Known rows, with every way that one mark hangs from another
(L (Y H J K V)): [ -7  11   5   6  19   7   4  14 -16 -23 -19 -10  -2 -12  11   2 -30 -35
  22  27   4 -19 -49   7  -1   0  -5   4  -9  19  -2   2   1   9  19 -28
  18 -14  -1  -2 -21 -11]
(H (L Y)): [-40 -32 -20 -28  -9  28   5  -5  13   3  -5  32  18  39  -1   1  23 -28
 -23 -22 -12 -17  -1  20 -34  12 -32 -15 -25   7 -21 -14   7   1 -14  30
  -2  22 -12   8   4   6]
(K (J Y)): [-18 -11  14 -17 -33  33  17 -13   7  10  -8  22  24 -21  11 -19  41  13
   3   9  16  -4 -12  -7  11  -3  10 -39   8  -8   8 -21  -6  -5  -3  41
   1   2 -20 -13  19  15]
(J (Y H K V)): [ 13   8   1  15  -8 -30   6 -15 -23  14   3 -11  17 -32  13  -7 -38  -3
  22   8  13 -21 -12  -6  -7   3  -5 -21 -26   3   3  -2  12 -25   4  -3
  28  -2  16 -21  -6   5]
(H L): [-25  -8 -18 -12 -17  -3  -2  -7  32   8   4  18   8  31   6 -10  17  -8
 -13 -25 -15  -4  23  19 -25   6 -15 -17  -4 -14 -11 -13  10 -12 -41  36
 -14  14  -7   6   2   6]
(Y (H L P)): [ -1 -10  -1   0 -10 -27  -8  11   6   3   4  37 -18  15  -3  10  -7   8
 -20 -29   6  20  29  17  -6  -5 -10   3 -17 -20 -13  10  -2  14 -11  -1
 -10  20   6   6  19  -3]
(P (L (Y H J))): [-36  15  23   0  -1  -4  23  25  12 -12 -17   0  -7   2   9  -3  11 -56
   8 -18  15  10 -43  -6  10 -11 -17   7 -15  11  -4  -5 -15  28  30 -16
   8  -2  -8  21   1  13]
(V (J Y)): [-10   4  -1 -30 -34   5  28 -18  18  16  16  10  24   9  -8 -21  19   0
 -25  -7  -1  -6   9  -3 -11   5   2 -24 -10  10   7  -4   3 -10  11  25
  15  16  -1  -6   7   5]
(P (L (Y H V))): [-11  23   0   7 -26   8  26   1  -9  21 -15   6 -12  20  -8  -8  -5 -44
   1 -18   1  11  -8  10 -13   2 -23 -10 -28  16   0   2   8   9   4 -18
  37  17  20  18 -17  12]
(H L P (Y (K J) V)): [ 45 -21 -11   2  12  10 -28  16 -11 -13 -10  10 -14 -14   8  10  15  40
  -7  31 -30  -7   8  19  29  -4  21  21  23   6 -19  -6  13 -14 -18   5
 -33  13 -22 -18  21   0]
(P (L (Y J))): [-41   0   6 -19  -6  21  15  22  20  -7  -9   3   5  14  13  -4  41 -48
  -1 -14  -3  -6 -36  -3   1  -9 -26  -2  -1   9  -8 -10 -13  29  13   6
  -3  -7 -22  23  -4  10]
(K (J (Y (H (P L))))): [  8   5  31  14 -32 -15  10  14 -17  13  -5  19  -4 -37   7   2  31  12
   3 -13  32  20 -11 -12  47 -30  12 -10 -10 -10   0  -2 -19  19  23   6
   1  17 -14  -6  35  15]
(K J): [-18  -2  15 -10 -27  42   8   0  23   5 -10  27  -1   7   6 -32  35   7
  -5  -1   3  19   2  -2   1   0  11 -30  32 -21  18 -11  -6  -1 -15  28
 -10  -3 -11   8   6   3]
(Y J): [-20   3   9 -19 -12  16   8  10  35 -14  -1  11   4   7  15 -19  20  -9
   0  -4   0   2  -5  -4  -7   1  -4 -18  21 -16  13  -4  -6  12 -11  12
 -13 -24 -12   9  -5   6]
(V Y): [-18 -28  16  -6  -6  22  20 -32  19  14  -5  11  37  28 -15 -10   6 -16
 -21 -32  -6   7  37 -10 -45  16 -17 -20  11  -4  23  -4 -12   1   1  28
   5  -3  18  -4 -11  16]
(V (J (Y (H P) L))): [ 16  17  -7 -11 -13 -15  12 -15  -4   5  28   1 -13  -6 -22  20  -6  27
  -7   6  19  12  19  -5  14  -1  17   4 -14   7   1  20   2   3  12  -4
   8   6   9  -4   9  -5]
(V (Y H J L)): [-18  17  14  19  22   6  16 -14  21 -16  -8 -33  16   1 -15  20 -22 -14
  25   9   9   9  14 -11  -4  13  -1   9  11   3  14  -5 -14   2  -3   2
   4 -29   7   2 -20  10]
(L Y): [-39 -33   2 -33 -13  44  15 -11   6   9  -5  37  13  37  -7 -18  20 -25
 -25 -26   4  -1  -7  -3 -38  12 -27 -25 -10  -3   6  -1  -1  13  10  15
   7  -3   4  11   0   6]
(V J): [-12  10  -2 -23 -26  13  14 -12  34   8   9  14  -1  37 -11 -32  19  -8
 -32 -19 -15  17  20   0 -23   9   6 -15   9   0  15   8   3   1   3  10
   1   9  12  14  -2 -11]
(H (P L)): [ -3  -6   4 -12 -17  -9  -7   9  11  16  14  21 -13  21  -1  -6  37   6
 -26 -44   2  13  22  -6  -3 -13 -16  -6  10 -22   6   9  -4  22  -8   1
 -17   1   7  21  11  10]
(Y (H P) J K L V): [ 26  31 -10  18  33 -16 -24  18 -14 -26   7 -34 -26 -24   2  25 -33  25
  36  39  10  -8  -5   2  25 -10  14  20  19  -7   2  15   5   4 -20 -34
 -12 -40   2   1 -21 -15]
(H P): [ -4 -22   3 -24 -14  11  -7   0   7  10  14  43 -10  23  -4  -8  19  19
 -29 -29   7  15  30  -7 -20  -1  -9 -20  15 -29  14  14  -5  19  -8   4
 -16  -6   9   8  11   3]
(Y J K V): [  4  16  -7  -2  12   4  -8   9  11 -17  -5 -22   6 -11  24 -15  -8  -4
  18  27 -10 -23 -15   2  -3  -3   0  -7  22  -5   7  -4  11  -7 -25  -4
  -3 -31  -6   0 -24  -5]

Rows
[ 10 -24  10  -9  -7 -16  -8  10  11  12  14  24 -21  17 -10  -6  37  13
 -36 -41 -12  20  16 -11   9   0  -6   7  13  -9   2   9  -8  13  19  -6
 -28  -2  11  12  26  25]
(H (P L) Y)
[-41 -24  -1  -2  13   2 -10   4  -5   9   0  -4  15   9  10 -11  19 -42
  -7 -33  -6 -16 -37 -16 -21  -2 -27  -2 -14   3 -15 -12  -8   2  21   5
  -3   6   1  15   2   6]
(P (L (Y K)))
[  8 -19 -16  -7  10  10 -18  15 -30   9   4   2  -4   9   4   6  15 -15
  -7 -11  -5 -16 -12   1  -6 -14 -21   8 -10   6  -7   8   8  18   6 -17
   4   4   3  11 -10  -3]
(H (P (L (Y K V))))
[ -9  20  13  27  -3  11   4  13 -23   6 -30 -19  -4 -16  11  -8   1 -32
  24  14   2   2 -46   3  21  -8   4   1  -6  18  -2 -15   2   0  17 -15
  19  16  -6  10  -6  -4]
(P (L (Y H (K J) V)))
[ 30   8 -31  -5   7 -19  -5  -5  19  -1   1 -18  -4  14 -11 -10  -9   4
 -20  23 -51 -13  13  22  -5  20  10  26  -4  32 -18  -7  23 -36  -9  -1
  -8  28  -3 -12   0  -6]
(H L (Y K (V J)))
[-13 -21  32  28  25 -20   1 -21  -5   5 -10 -16  32   2  -7  -1 -39 -22
  -1 -30  -1   7   7 -25 -32  13  -8   1  -4  -5  10  -6 -22  -9  34  -2
  13  -4  29 -13  -7   4]
(V (Y H K))
[  3 -12  10  22  15 -17 -29  25 -12 -15  -7  15 -12 -20  13  10  -3  20
   1  -4   9  13 -13   6  30 -18  15  12   1 -18 -25  -7 -12   5   0   3
 -18  21 -17  -7  27 -18]
(Y (H L P) (K J))
[ 11  10  13  18  -5 -61  -2  12 -22  11  19 -17   2 -31   4   0  -2  -1
 -10 -21  13   3 -17 -22  28 -22  11  18 -26   9 -14   8 -13  11  55 -20
   9  26   5  -8  24  -8]
(V (J (Y (H (P L)) K)))
[ 14  -1   6  22  41 -15 -10 -14 -15  -5  15 -33   6  13 -32  25 -35  11
  -9  -2   2  17  27 -19 -10  10  21  37   5  12   7  16 -16   3  30 -18
  -1   1  27  -2 -13 -24]
(V J (Y (H P) K L))
[ 14  -8   5   7  -1 -19  14  -7   8   2  -1   8   9  32 -27  22 -11 -10
 -39 -26 -11  28  50  14 -13   6   4  31 -16  20  -8  12 -14  19  22   0
   6  49  12  -7   3 -14]
(V J (Y (H L P)))
[ 30   9  -3  26   4  -6 -24  22 -19  -7 -16   3 -19 -19  13  11 -11  23
  15  24  -1   3   0  26  31 -16  18  12   0  -7 -15   0   7  -4 -19  -6
  -7  25 -18  -9   9 -20]
(Y (H L P) (K J) V)
[ -3   2  12  12  -2  32   8   8 -32  -5 -30   3  -6 -12   4 -14 -18 -16
  20  24   4   2 -39   7   6   4   9  -9  -5  12   3 -10   2  -3  17  -9
  21   8  -1   0 -10 -14]
(L (Y H (K J) V))
[ 15   4  -7   4  16 -32 -12  -8 -24  -1  30 -19  -1 -22 -12  20 -24  28
   6  12  19  -7  -5 -18  12  -6  23  20 -12   3  -8  14  -3  -8  28  -9
   3  -2   7 -13  12 -17]
(V (J (Y (H P) K L)))
[  9  -5  -6  -7  21  12 -13  38 -20 -18  -6 -13  -3  -7  18  15  18 -19
   5  14   0 -23 -33   3  17 -20 -12  18   1  14  -7   4  -3  32  13 -28
  -8  -8 -20   6 -11  -2]
(H (P (L (Y J K V))))
[ 16  23 -18  -5  -5   4  -3  -9  10   8  10 -22  -1  15  -3 -29  -7  -1
 -10  14 -23  -5  11   4 -19  11  14  -3  14  12  14   7  18 -19  -9  -8
  10   7  13   2 -23 -23]
(Y K (V J))
[  8   7 -18  21  -6 -40   1 -14 -12   8  -5 -18  22 -30  21   9 -40  -6
  24  11   0 -33  -7  14   1   1 -11  -7 -41   8 -21 -15  20 -33 -22   8
  23  23  -3 -25  -2   5]
(J (Y (H L) K V))
[ 32  24 -10   2 -21  22  11  -7 -25   4  -2   6 -17 -31  -8  20   2  44
  30  45  27   3  12  10  37  -7  22 -14   4  -2   9   9  11  -7 -28   3
   9  -3 -10 -13   0   3]
(K (J (Y (H P) L V)))
[ 13 -25 -11 -22  11  13 -11 -11   7  -2  21  19 -25  20 -23  10   9  48
 -18  -8  -9  13  28 -10  -5  17   7   9  22 -16   7  18   1  -1 -10  -1
 -35 -29  10   8  11  14]
(H P (Y L))
[ 41 -21 -19  -4  30 -18 -28  28   3 -28  -2  -5 -13 -19  16  21  -3  26
  -6  30 -28 -22  -5  16  23  -3   3  35  12  11 -25   2  10  -4 -12 -12
 -32  -8 -26 -21  12   0]
(H L P (Y J K V))
[-16 -10  15  33  37 -34  -3   4  16 -27 -21 -34  39 -15  14  23 -35 -31
  16  -1  -7 -15  -8  -1  -2   1  -6  25  -8  12 -21 -25 -21  -4  12   7
   0   7 -10 -19  -4  -2]
(V (Y (H L) J K))
[-13   8 -14 -16 -24  35  19  -5   7  22 -10   4   1  33  -2 -13  24 -39
  -8 -12 -10  -7  -2  13 -24   5 -30 -18 -11  15   7   0  17   8 -17   3
  17  13   4  20 -23  13]
(P (L (Y V)))
[ 24  26 -15   2  -6   4  -1  -9  -7   8  12   6 -37  12 -21  14 -22  30
  10  10   9  18  39  13   1   6   5  -3   6 -17  18  26  22   0 -38 -21
   5 -18  23  13 -24  -6]
(Y (H P) L V)
[ -9 -15  10   3  21   4   3 -25   9   5   3 -23  43  23 -12 -15 -11 -20
 -24 -13 -22  -2  18 -20 -36  18   7   8  13  16  13  -9 -12  -6  32  12
   6  10  17  -9 -12 -14]
(V J (Y K))
[  2   4   9  23  26   0 -28   8 -20 -17   1  -4 -25 -25  -3   9 -10  38
  26  16  22  15 -11 -15  27 -11  30   8  27 -26  -1   2 -10  -1  -4  -9
 -17 -21   0   4  15 -20]
(Y (H P) (K J) L)
[  9  31 -17   6 -19  -3  25 -31  -3  17   6 -17   1 -15  -9   9 -29  10
  33  25  18 -10  17   6  -4   9  -6 -25 -20   5  10   4  23 -28 -37   7
  28 -11  13  -8 -24  16]
(J (Y H L V))
[  5   1   9  -1 -12  11   4  -8 -18   1   2  15 -12 -32  -6  19  12  44
  19  22  38   8   3  -6  34  -9  21  -8   2 -15   6   1  -8   5  -5  16
  -4  -5 -11  -8  20   3]
(K (J (Y (H P) L)))
[ 17  15 -21  -1  37   5 -13  -1  12 -22   1 -46  -8 -16   4   5 -15  19
  28  47 -26 -25 -17  -3  13  16  13  21  31   8   3  -6  17 -30 -27 -10
 -23 -47 -10  -7 -16  10]
(H (Y J K L V))
[  1  39 -28 -11  -3  31   6  -6  31 -13   5 -26  -9   6   4   2   9   7
  32  37  -7 -14  12  14  -1   6  -1 -10  27  -4  19   0  25 -13 -62   5
  -4 -36 -10  12 -37   6]
(Y J L V)
[  5 -30  22   8   4 -43 -12   1 -31   1  16  15  10 -31   9   5 -23  18
  -3 -16  26  -6 -15 -25   2 -13  -2  -8 -23 -17  -8   6 -15   7  34  -7
   4  -6  10 -22  25   0]
(J (Y (H P) K))
